Known rows, with every way that one mark hangs from another:
z_402{z_474{z_63 z_706}}: [ 1.92 -1.15 -4.40 -0.25 -1.26  1.81 -0.41 -1.11  3.92  2.62 -1.08 -0.20
 -2.05 -4.93 -1.75  0.40  0.17 -0.45  0.11  1.45 -0.31]
z_359{z_474{z_706{z_977} z_797{z_902}}}: [ 1.62 -1.23 -4.45  0.31  0.20  0.69 -2.89  0.07  2.49  4.58 -0.89  0.05
  0.30 -5.05  0.21  1.35 -0.35 -1.59 -0.45  2.86  1.69]
z_706{z_474{z_63 z_797{z_902}} z_977}: [-1.00 -0.58 -4.86 -0.35 -1.04  1.17 -1.18 -0.05  4.80  3.44  2.05 -0.43
 -0.98 -2.42  0.79  0.13  0.07 -0.96 -0.56 -0.03 -1.43]
z_706{z_474{z_63 z_359} z_977}: [-0.63  0.19 -3.62 -0.18 -1.20  3.04  0.94 -0.29  0.38  2.29  0.10 -0.18
 -1.62 -2.60  1.10  0.06  0.36  0.06  2.58 -1.76 -1.77]
z_706{z_474{z_63} z_977}: [-0.44 -1.20 -4.34 -0.76 -0.92  0.74  0.84  0.19  2.56  1.80  0.38  0.01
 -1.64 -1.66  0.37  0.17 -0.29 -0.46  1.18 -0.76 -1.55]
z_402{z_474{z_63 z_359}}: [ 0.90  0.39 -2.83  0.53 -2.88  3.94  0.26 -1.66  1.51  1.80 -1.50 -1.70
 -1.72 -4.50 -2.00 -0.43  0.56  1.09  1.93 -0.93 -1.53]
z_977{z_706{z_474}}: [-1.47 -1.55 -4.03 -0.89 -0.87 -1.67  0.24 -0.64  1.78 -0.22  0.05  0.80
 -1.03 -0.11  0.94  0.97 -2.42  0.54  0.13 -1.31 -1.46]
z_454{z_359}: [-0.24 -0.32 -3.20 -0.87 -0.52 -0.71 -0.23 -1.55  0.05  1.30 -2.79  0.18
 -1.40  0.13 -1.03  0.53 -0.58  0.05 -0.49 -0.56  0.87]
z_977{z_706{z_474{z_63 z_359}}}: [-1.28 -0.33 -4.35  0.12 -1.54  2.06  0.91 -0.21  1.12  1.47  0.68 -0.22
 -1.95 -1.79  0.64  0.17 -0.71  1.01  1.59 -2.07 -1.94]
z_902{z_797}: [ 1.38 -0.14 -2.82 -0.27 -1.88 -0.65  0.09 -1.39  2.02  2.05 -1.21  1.45
 -2.20  0.05  0.12  0.85 -1.47 -0.62 -0.32  0.13  1.99]
z_474{z_63 z_706 z_797}: [ 2.43  0.59 -4.95  0.90 -0.29  1.27 -0.76  0.02  4.41  4.20 -0.48  0.91
 -3.37 -4.04 -0.27  1.05  1.08 -3.02 -0.07  2.57  1.28]
z_706{z_474{z_63 z_359 z_797} z_977}: [-0.28  1.64 -4.06  0.13 -1.82  2.95  0.31  0.40  1.51  2.70  0.38  0.11
 -1.52 -3.33  1.03  0.15  1.11 -1.43  2.10 -1.01 -1.36]
z_797{z_902}: [ 0.03 -1.36 -2.81  0.35 -0.02  0.48 -1.55 -2.37  2.58  2.55 -0.10 -0.53
 -1.70 -1.30  0.24  0.73 -1.19  0.81 -0.50  0.15 -0.43]
z_706{z_474{z_63 z_359 z_797}}: [-0.59  1.73 -3.78 -0.01 -2.18  2.86 -0.32 -0.83  2.23  2.90  1.18 -0.35
 -2.91 -3.32  0.63 -0.17  0.64 -1.52  1.17 -1.58 -1.12]
z_474{z_359 z_706 z_797{z_902}}: [ 0.91  1.26 -3.57  1.06  0.53  2.94 -2.72 -2.16  1.92  4.70 -0.04  0.76
 -1.71 -4.54  1.90  1.37  0.35 -1.25  0.01  1.32  0.74]
z_977{z_706{z_474{z_63 z_359 z_797}}}: [-1.11  1.22 -4.78  0.49 -2.21  1.88  0.37  0.47  2.26  1.86  0.87  0.02
 -1.92 -2.43  0.62  0.29 -0.09 -0.48  1.15 -1.24 -1.37]
z_474{z_63 z_359 z_706}: [ 1.98  0.55 -3.87  1.02  0.11  3.70 -0.04 -1.10  1.12  4.20 -0.95  0.34
 -3.42 -4.37  0.37  0.81  1.06 -0.91  1.69  0.86  0.42]
z_706{z_474{z_359}}: [-1.19  0.35 -2.50 -0.78 -1.16  1.71 -0.28 -2.55 -0.28  1.32  0.21  0.17
 -1.98 -1.92  1.73  0.37 -1.09  0.24  1.45 -2.49 -1.56]
z_977{z_706}: [ 0.46 -1.13 -3.57  0.73 -0.57 -1.14  0.54 -0.15  1.45  0.31 -1.93  0.57
 -1.24 -0.44 -0.13  1.35 -1.46  0.72  0.70  0.48 -0.23]
z_402{z_474{z_359 z_797{z_902}}}: [-0.18  1.07 -2.47  0.46 -2.49  3.09 -2.40 -2.68  2.24  2.18 -0.57 -1.44
 -0.09 -4.68 -0.47  0.16 -0.13  0.72  0.13 -0.55 -1.21]

Rows:
[ 2.91 -0.49 -5.19  0.66 -0.87  1.48 -0.81  1.86  2.99  4.50 -1.50 -0.10
 -1.26 -5.66 -1.33  0.90  1.01 -2.84  0.84  3.23  1.89] -> z_359{z_474{z_63 z_706{z_977} z_797}}
[ 2.39  1.87 -4.63  1.63 -0.02  3.69  0.05  0.88  1.53  4.49 -1.62  1.09
 -1.94 -5.15  0.92  1.25  2.30 -2.42  2.28  2.14  0.71] -> z_474{z_63 z_359 z_706{z_977} z_797}
[-0.14  0.23 -4.66 -0.34 -1.61  0.54  0.23  0.85  3.65  2.24  0.62  0.39
 -1.68 -2.37  0.39  0.34  0.53 -2.04  0.78 -0.05 -1.11] -> z_706{z_474{z_63 z_797} z_977}
[ 2.27  2.01 -4.36  1.38 -0.53  3.61 -0.62 -0.37  2.27  4.60 -0.64  0.62
 -3.29 -5.03  0.44  0.97  1.83 -2.42  1.26  1.57  1.02] -> z_474{z_63 z_359 z_706 z_797}
[-1.24 -0.50 -4.59 -0.47 -1.45  1.11 -1.79 -1.28  5.61  3.66  2.96 -0.75
 -2.31 -2.36  0.30 -0.16 -0.54 -1.05 -1.43 -0.61 -1.29] -> z_706{z_474{z_63 z_797{z_902}}}
[-0.96  0.31 -2.67 -0.58 -0.64  1.81  0.35 -1.23 -1.03  1.23 -0.67  0.60
 -0.72 -2.01  2.14  0.66 -0.61  0.33  2.39 -1.94 -1.72] -> z_706{z_474{z_359} z_977}
[ 1.17  1.17 -3.81  1.25  1.02  2.98 -2.09 -0.84  1.08  4.57 -1.01  1.18
 -0.28 -4.55  2.46  1.73  0.86 -1.20  1.03  1.82  0.43] -> z_474{z_359 z_706{z_977} z_797{z_902}}
[-2.32  0.38 -3.92  0.18 -1.20  1.12 -1.65 -1.17  1.86  2.01  1.55  0.17
 -0.18 -1.94  2.16  0.81 -1.53  0.66 -0.11 -1.51 -1.67] -> z_977{z_706{z_474{z_359 z_797{z_902}}}}
[-1.46 -0.43 -3.89 -0.77 -0.59 -0.15 -1.77 -0.99  3.32  2.21  1.27  0.40
 -0.03 -1.74  1.89  0.81 -0.94 -0.82 -0.57 -0.29 -1.34] -> z_706{z_474{z_797{z_902}} z_977}
[ 0.45 -0.33 -4.02  0.41 -2.72  1.99 -1.94 -1.30  5.82  2.90  0.48 -1.87
 -1.15 -4.24 -2.29 -0.37  0.17  0.00 -1.21  0.73 -1.09] -> z_402{z_474{z_63 z_797{z_902}}}
[ 1.32  1.19 -4.47  1.51  0.00  4.22 -2.01 -1.19  3.36  5.86  0.72 -0.11
 -2.64 -5.11  0.81  0.68  1.33 -1.47  0.02  1.51  0.50] -> z_474{z_63 z_359 z_706 z_797{z_902}}
[-1.81 -0.99 -5.52 -0.01 -1.47  0.10 -1.13  0.18  5.50  2.65  2.54 -0.42
 -1.34 -1.54  0.25  0.31 -1.11 -0.07 -1.49 -0.35 -1.48] -> z_977{z_706{z_474{z_63 z_797{z_902}}}}
[ 1.57  0.27 -3.12  0.00 -0.62  2.82 -0.35 -1.28 -0.40  1.76 -3.15  0.76
  0.39 -5.38  0.57  1.21  0.42  0.29  2.36  0.68 -0.56] -> z_402{z_474{z_359 z_706{z_977}}}
[ 2.76 -0.37 -4.96  0.49 -1.24  1.49 -1.43  0.48  3.63  4.74 -0.73 -0.43
 -2.69 -5.66 -1.83  0.56  0.53 -2.86 -0.10  2.67  2.16] -> z_359{z_474{z_63 z_706 z_797}}
[-1.28 -0.05 -4.45 -0.47 -1.52 -1.79 -0.40  0.04  2.90  0.20  0.34  1.15
 -0.92 -0.84  1.07  1.14 -1.67 -0.89 -0.22 -0.63 -0.96] -> z_977{z_706{z_474{z_797}}}
[-1.38  1.23 -3.83  0.12 -1.77  0.58 -0.28 -0.43  0.88  0.69  0.04  0.78
 -0.87 -1.88  1.71  1.02 -0.95 -0.33  1.10 -1.51 -1.24] -> z_977{z_706{z_474{z_359 z_797}}}
[ 1.15  1.81 -3.27  0.87 -3.60  3.84 -0.37 -0.96  2.66  2.12 -1.24 -1.47
 -1.60 -5.18 -1.95 -0.20  1.25 -0.46  1.36 -0.22 -0.96] -> z_402{z_474{z_63 z_359 z_797}}
[ 1.94  2.08 -3.40  1.00 -0.06  2.25 -1.17 -1.34  0.82  3.52 -1.53  1.43
 -2.37 -4.39  1.52  1.54  0.87 -2.30  1.22  1.39  1.12] -> z_474{z_359 z_706 z_797}
[ 0.22 -0.79 -4.74 -0.93 -0.15  0.16 -3.51 -1.08  1.90  4.86 -1.20 -0.41
 -0.09 -3.81 -1.21  0.75 -0.78 -1.23 -2.58  1.60  2.61] -> z_454{z_359{z_474{z_706 z_797{z_902}}}}
[ 1.36 -1.64 -5.05 -1.06 -0.57  0.94 -0.83 -0.05  1.07  4.38 -2.13 -0.78
 -1.88 -3.62 -2.73  0.10 -0.05 -0.87 -1.00  1.20  2.27] -> z_454{z_359{z_474{z_63 z_706}}}
[ 1.53 -0.13 -5.47 -0.72 -1.24  0.89 -1.48  0.60  2.18  4.83 -1.87 -0.52
 -1.73 -4.26 -2.65  0.26  0.62 -2.39 -1.40  1.95  2.81] -> z_454{z_359{z_474{z_63 z_706 z_797}}}
[ 0.60 -1.05 -3.16  0.33 -1.76  0.47 -2.83 -1.28  2.96  3.43 -0.06 -1.61
 -0.77 -3.50 -1.38  0.29 -1.23 -0.62 -1.01  0.97  0.94] -> z_359{z_474{z_797{z_902}}}
[ 1.80  0.60 -3.28  0.79  1.04  2.54  0.02 -0.78 -1.07  2.84 -2.63  1.54
 -1.12 -3.76  1.98  1.80  0.60 -0.68  2.68  1.13  0.42] -> z_474{z_359 z_706{z_977}}
[-0.79 -0.18 -5.37 -0.12 -2.01 -0.50  0.32  0.96  4.42  1.37  1.09  0.35
 -1.92 -1.44 -0.02  0.46 -0.67 -1.01 -0.27 -0.36 -1.13] -> z_977{z_706{z_474{z_63 z_797}}}
[ 1.45  2.12 -3.36  1.63 -1.91  3.43 -0.12 -0.30  2.00  3.31 -0.75 -0.56
 -3.16 -3.59 -0.55  0.24  1.52 -1.50  1.74  0.18  0.11] -> z_474{z_63 z_359 z_797}
